Known rows, with every way that one mark hangs from another
{K367 K296 K844 K859}: [-35.0 -38.1  34.1 -30.7   6.5  54.7  36.5 -15.9  21.3   8.1 -11.5 -16.3
  -1.0 -21.5   4.0 -20.0 -20.7  38.6  11.3  12.1   6.7]
{K829 {K569 {K844 K367 K434}}}: [-12.6 -52.9  20.4 -36.8  10.4   9.7  24.8 -25.6 -15.8  43.1 -45.4  20.3
 -11.3  35.9  -3.6  12.3 -19.5  21.5 -15.1  47.5 -50.6]
{K57 {K569 K760 K844}}: [ 11.0  13.6  12.4 -46.7 -16.7   8.6  -1.0 -14.2  35.6  38.8 -28.8 -16.7
 -13.6  28.2   2.0   5.3 -43.2  62.4   6.3   7.4  14.3]
{K760 {K367 K296 K859}}: [-25.7 -23.3   5.9 -39.7  -7.9  23.1  -1.7   3.6  -3.0  12.3 -30.6 -28.4
   8.2  17.3  16.5 -31.0 -36.5  38.3  21.9  -2.6 -14.7]
{K760 {K367 K296 {K844 K434} K859}}: [-47.8 -55.4  15.7 -54.8  -0.5  14.6  26.1 -11.0   7.7  18.1 -34.7 -36.0
   7.8  -2.9  -1.8 -35.2 -11.3  36.9  -0.3  13.9 -13.8]
{K367 K296 {K844 K434} K859}: [-38.0 -51.2  33.0 -42.9  16.5  43.8  29.4 -30.5  13.7  18.0 -28.3 -23.4
  -2.6 -14.8  -9.4 -18.6  -9.9  27.2 -10.4  23.7 -12.3]
{K296 {K367 {K844 {K434 K760}} K859}}: [-37.5 -27.8  66.7  -5.4   2.4  30.9  41.3 -40.5   4.4  26.7   4.7   5.0
  -8.4  -8.3  12.1  14.1  -9.4  12.0  10.4  26.7  10.9]
{K569 K760}: [  6.6   5.8   4.4 -30.3 -15.1  -2.5  10.2  -0.3   4.6  25.6  -9.9   5.0
  18.0  19.6  -3.3  -8.3 -37.9  20.7  21.2  11.4   1.5]
{K760 {K367 K844 K859}}: [-41.0 -20.8  32.3 -29.3 -24.1   6.6  21.0 -10.0  -3.0  -1.7 -16.3 -12.7
  18.5   9.3  11.6 -26.4 -32.1  33.3  10.3  10.2   8.5]
{K57 {K569 {K760 K367} {K844 K434}}}: [ -4.0  -3.3  -6.1 -68.5 -23.9 -31.3  -8.7 -17.8  20.7  46.4 -53.2 -44.0
  -1.3  49.5  -2.7 -12.0 -31.3  57.8  -7.2   7.4  -7.9]
{K57 {K569 {K844 {K367 K296} K434}}}: [ -6.0 -58.6  -1.6 -49.2  12.1  25.3  11.1 -13.2  21.6  60.5 -67.5 -44.5
 -19.3  13.8  10.0   0.2   2.7  40.1 -20.2   2.5  -8.6]
{K844 {K367 K296 K859} K434}: [-19.7 -49.1  13.7 -54.0  10.9  44.7  23.6 -20.2 -14.8  47.4 -49.2 -20.3
   7.6  18.1  15.3  -2.2 -13.0   3.4  -8.7   6.9 -30.3]
{K296 {K367 K859}}: [-27.3   9.0  49.9  -6.1  -3.3  41.6  -1.2 -22.6 -11.2   8.1 -19.5  -7.3
 -18.2  18.2  23.7  -0.3 -44.2  -0.6   9.4  -8.2  -6.4]
{K844 K367 {K434 K760}}: [  3.6 -41.9  10.7 -13.9   1.8  -1.6  31.5 -17.0 -25.0  52.8 -15.7  27.4
  20.0  18.0  14.5  20.5   5.6   1.0  16.9  31.1   4.5]
{K844 {K367 K859} K434}: [-17.4 -23.6  28.2 -44.0   0.7  27.0  17.8 -31.7 -31.7  43.4 -42.2  -4.2
  11.9  37.4  16.8   7.3 -18.5 -14.4 -24.3  12.8 -26.6]
{K57 K569}: [  0.1   4.1  18.5  -9.7  -6.6   1.0 -11.5 -18.2   6.9  -3.8 -31.0  -1.5
 -13.6  19.6  27.0  -7.8 -28.1  18.9 -13.7   1.8  33.1]
{K296 {K367 K844 K859}}: [-45.3 -15.0  59.1  -4.8  -9.4  47.2  27.2 -23.4   4.9  -0.8  -7.2 -14.0
 -11.6  -8.3  19.4  -7.8 -24.4   8.4   8.7   2.3  11.1]
{K434 {K760 {K367 K296 K844 K859}}}: [-33.6 -46.8  27.3 -23.9 -14.5  29.3  42.0  -2.1  16.2  19.3   6.3  -4.0
  20.2 -13.1   8.6 -15.3 -15.3  61.8  52.4  18.3  20.7]
{K844 K434}: [-10.5 -16.9  11.5 -24.6  14.3  -6.6  -0.7 -26.2 -17.4  16.1 -33.9   5.2
   4.3  17.7  -2.3 -11.9 -18.6  -0.1 -16.7  22.3 -17.8]
{K829 {K569 K760 K844}}: [  0.8  -8.4  19.2 -39.5  -7.2  10.0  20.3 -11.6  16.5  32.3 -15.4  29.3
  -7.7  30.9 -21.5   7.7 -56.1  58.1  19.3  45.2 -36.0]
{K296 K367}: [-16.7  -4.6  25.7   5.2  -2.2   5.3   1.1  -2.8 -11.7   3.1 -20.8  -5.4
 -12.2   4.4  21.1 -14.0 -20.6  -3.2  14.3  -5.5   3.4]

Rows
[ -5.7 -27.1  20.2 -14.9  16.1  12.5  20.4 -27.2   5.4  55.1 -11.2  29.7
   1.5  25.0 -20.2  17.2 -19.8  38.6  15.6  46.3 -23.7] => {K569 {K844 {K434 K760}}}
[-11.2 -34.0  15.7 -39.4   0.2  60.0  26.9  -1.9  -8.9  36.2 -32.8 -11.6
  11.4  13.4  25.5  -4.8 -22.1  13.3  15.4  -2.7 -12.2] => {K844 {K367 K296 K859}}
[-10.3 -24.3   6.1 -12.6  -4.9 -35.0  10.0 -11.4 -20.1  24.6 -17.9  14.8
  27.7  27.9   8.9  -9.6 -13.1  19.3  27.1  29.5  -3.0] => {K844 {K434 {K760 K367}}}
[  4.2 -55.5 -15.5 -71.2   1.4  18.1  37.3   5.0  12.9  89.7 -41.7 -31.6
  10.0  13.7 -19.7   2.8  -4.8  45.6  13.5  16.3 -40.7] => {K569 K760 {K844 {K367 K296} K434}}
[-49.4 -24.0  56.3 -21.1   0.9  34.3  25.9 -39.6  -4.2   8.8 -27.2 -20.7
 -17.1  -5.6  11.0  -8.6 -16.7  -3.4 -17.1   9.0  -7.6] => {K296 {K367 {K844 K434} K859}}
[  5.3   6.9  28.5 -68.7 -31.4  45.8  17.5 -26.9  23.5  65.1 -32.2 -25.0
  -5.4  46.9  17.5  22.7 -46.2  53.2  -1.4   0.8   1.5] => {K57 {K569 K760 {K844 {K367 K859}}}}
[-18.6 -34.9  13.9 -42.9   1.3  15.3  14.6 -12.7  -5.8  34.2 -21.4  -5.7
  14.7  23.1  10.0  -9.1 -21.6  37.4  28.6  15.8 -20.3] => {K844 {K434 {K760 {K367 K296 K859}}}}
[-27.5 -66.0  10.0 -30.3  18.7  14.5  30.4 -10.7  14.3  18.9 -32.3 -17.5
   3.1 -27.6 -10.8 -25.7  10.8  26.6  -3.2  21.3  -5.0] => {K367 K296 {K844 K434}}
[-27.4 -55.7  43.5 -31.8  16.0  43.6  47.9 -32.7  18.8  38.7  -2.7   5.8
   6.4 -17.6  -7.6   1.2  -6.3  40.9  13.2  34.8   2.6] => {K367 K296 {K844 {K434 K760}} K859}
[-37.7 -41.0  33.3  -4.6   4.7   0.5  23.2 -21.5  -3.1   6.2 -26.9 -18.2
 -10.3 -21.5   4.2 -17.4   4.7  -2.7  -3.5   8.8   5.1] => {K296 {K367 {K844 K434}}}
[-10.1 -49.7  -9.1 -28.3   4.7 -18.1  16.7   2.7  -4.4  30.8 -21.2  -5.2
  17.1   9.2  -0.3 -20.2  -1.1  35.6  39.3  21.6  -9.1] => {K844 {K434 {K760 {K367 K296}}}}
[-24.8 -39.0  44.6   6.9   1.5   0.7  38.0 -24.6   1.4  22.8   3.2   9.5
  -5.5 -23.2   7.0   4.7   9.7  16.1  23.6  24.4  19.4] => {K296 {K367 {K844 {K434 K760}}}}
[ -5.9 -28.5  10.1 -43.2  -1.9   6.0   3.4 -28.5   6.6  56.0 -62.9 -26.3
 -15.2  32.3  14.5  12.3  -6.9  25.9 -28.9  12.2  -2.4] => {K57 {K569 {K844 K367 K434}}}
[-16.1 -29.9  14.8 -43.5 -35.0 -35.2  32.8   0.1   8.0  -3.2  -4.8  15.0
  23.1   9.2  -4.0 -21.7 -27.8  52.9  30.6  32.1   2.7] => {K829 {K569 {K760 {K367 K844}}}}
[  7.4 -42.2 -14.7 -57.1  -8.1  30.2  38.1  17.9  22.7  80.5 -27.2 -27.9
  11.6  15.0 -12.9   1.3 -13.5  56.9  34.5   4.6 -22.0] => {K569 K760 {K844 {K367 K296}}}
[ -0.4 -22.9  13.2 -27.9 -12.2  22.8   9.4  -9.5  13.7  41.7 -44.0 -18.7
 -12.2  32.6  24.0  10.5 -14.4  37.5  -5.8   3.9  17.2] => {K57 {K569 {K844 K367}}}
[-37.4 -70.2  -5.2 -38.1   2.9 -19.1  25.3   0.5   5.1  15.6 -38.2 -38.6
  12.6 -15.9  -5.8 -45.9  10.0  31.8   8.9  11.0  -4.0] => {K760 {K367 K296 {K844 K434}}}
[ -0.9  -8.8   3.4 -41.5 -29.3 -34.4   7.9   4.7  -9.4   4.8 -17.0  15.9
  18.4  37.4   5.5 -16.7 -43.3  41.3  30.5  24.3 -16.0] => {K829 {K569 {K760 K367}}}
[  1.3   2.3   7.8 -60.6  -5.0  -2.7  -1.3 -28.8  27.5  52.9 -40.6 -25.3
 -15.2  31.2 -11.9   7.2 -32.0  49.0 -19.4  19.3  -4.6] => {K57 {K569 K760 {K844 K434}}}
[ -4.0 -49.6  23.3 -39.3  11.9  48.4  42.7 -21.6  -9.5  64.7 -22.8   7.0
  11.4  13.2  15.0  14.6  -5.0  19.2  16.4  21.3 -17.3] => {K844 {K367 K296 K859} {K434 K760}}
[  3.4 -43.0  10.1 -62.6  -7.4   4.6  36.9 -19.3  -7.7  68.6 -39.9  15.5
   0.7  39.9 -13.5  21.5 -29.7  37.4  -3.7  45.6 -52.9] => {K829 {K569 K760 {K844 K367 K434}}}
[ -8.1  -3.3  -9.4 -47.4 -27.6 -16.4   7.7  14.7  10.8  44.7 -19.2 -19.3
  20.6  37.1 -14.1 -15.7 -42.7  63.0  38.8  11.9 -21.4] => {K569 {K760 K367} K844}
[-13.5 -20.3  17.6 -27.4  -5.9  27.1  17.1   1.6   0.6  27.1  -2.2  -0.3
  17.6  18.0  18.5  -8.7 -33.6  55.0  50.7   8.4  -1.7] => {K434 {K760 {K367 K296 K859}}}
[-19.5 -39.0  20.8  -0.4 -21.1 -17.3  39.8   4.1   5.8   9.9  13.2  14.9
  32.2  -5.6   9.2 -14.4  -4.1  49.2  51.2  28.6  36.1] => {K434 {K760 {K367 K844}}}
[  8.4 -65.4  -0.8 -26.7  12.9  14.6  37.0  -0.6  -9.1  57.9 -21.0   6.8
  20.4   2.8   8.7   8.7  17.1  17.1  26.4  23.0  -3.1] => {K844 {K367 K296} {K434 K760}}
[-11.2  14.0  11.8 -57.9 -34.9   2.1   1.9  -1.2 -11.9  25.5 -15.6 -19.2
  26.7  47.5   8.1 -14.4 -53.3  33.4  25.4  -0.9 -14.4] => {K569 {K760 {K367 K859}}}
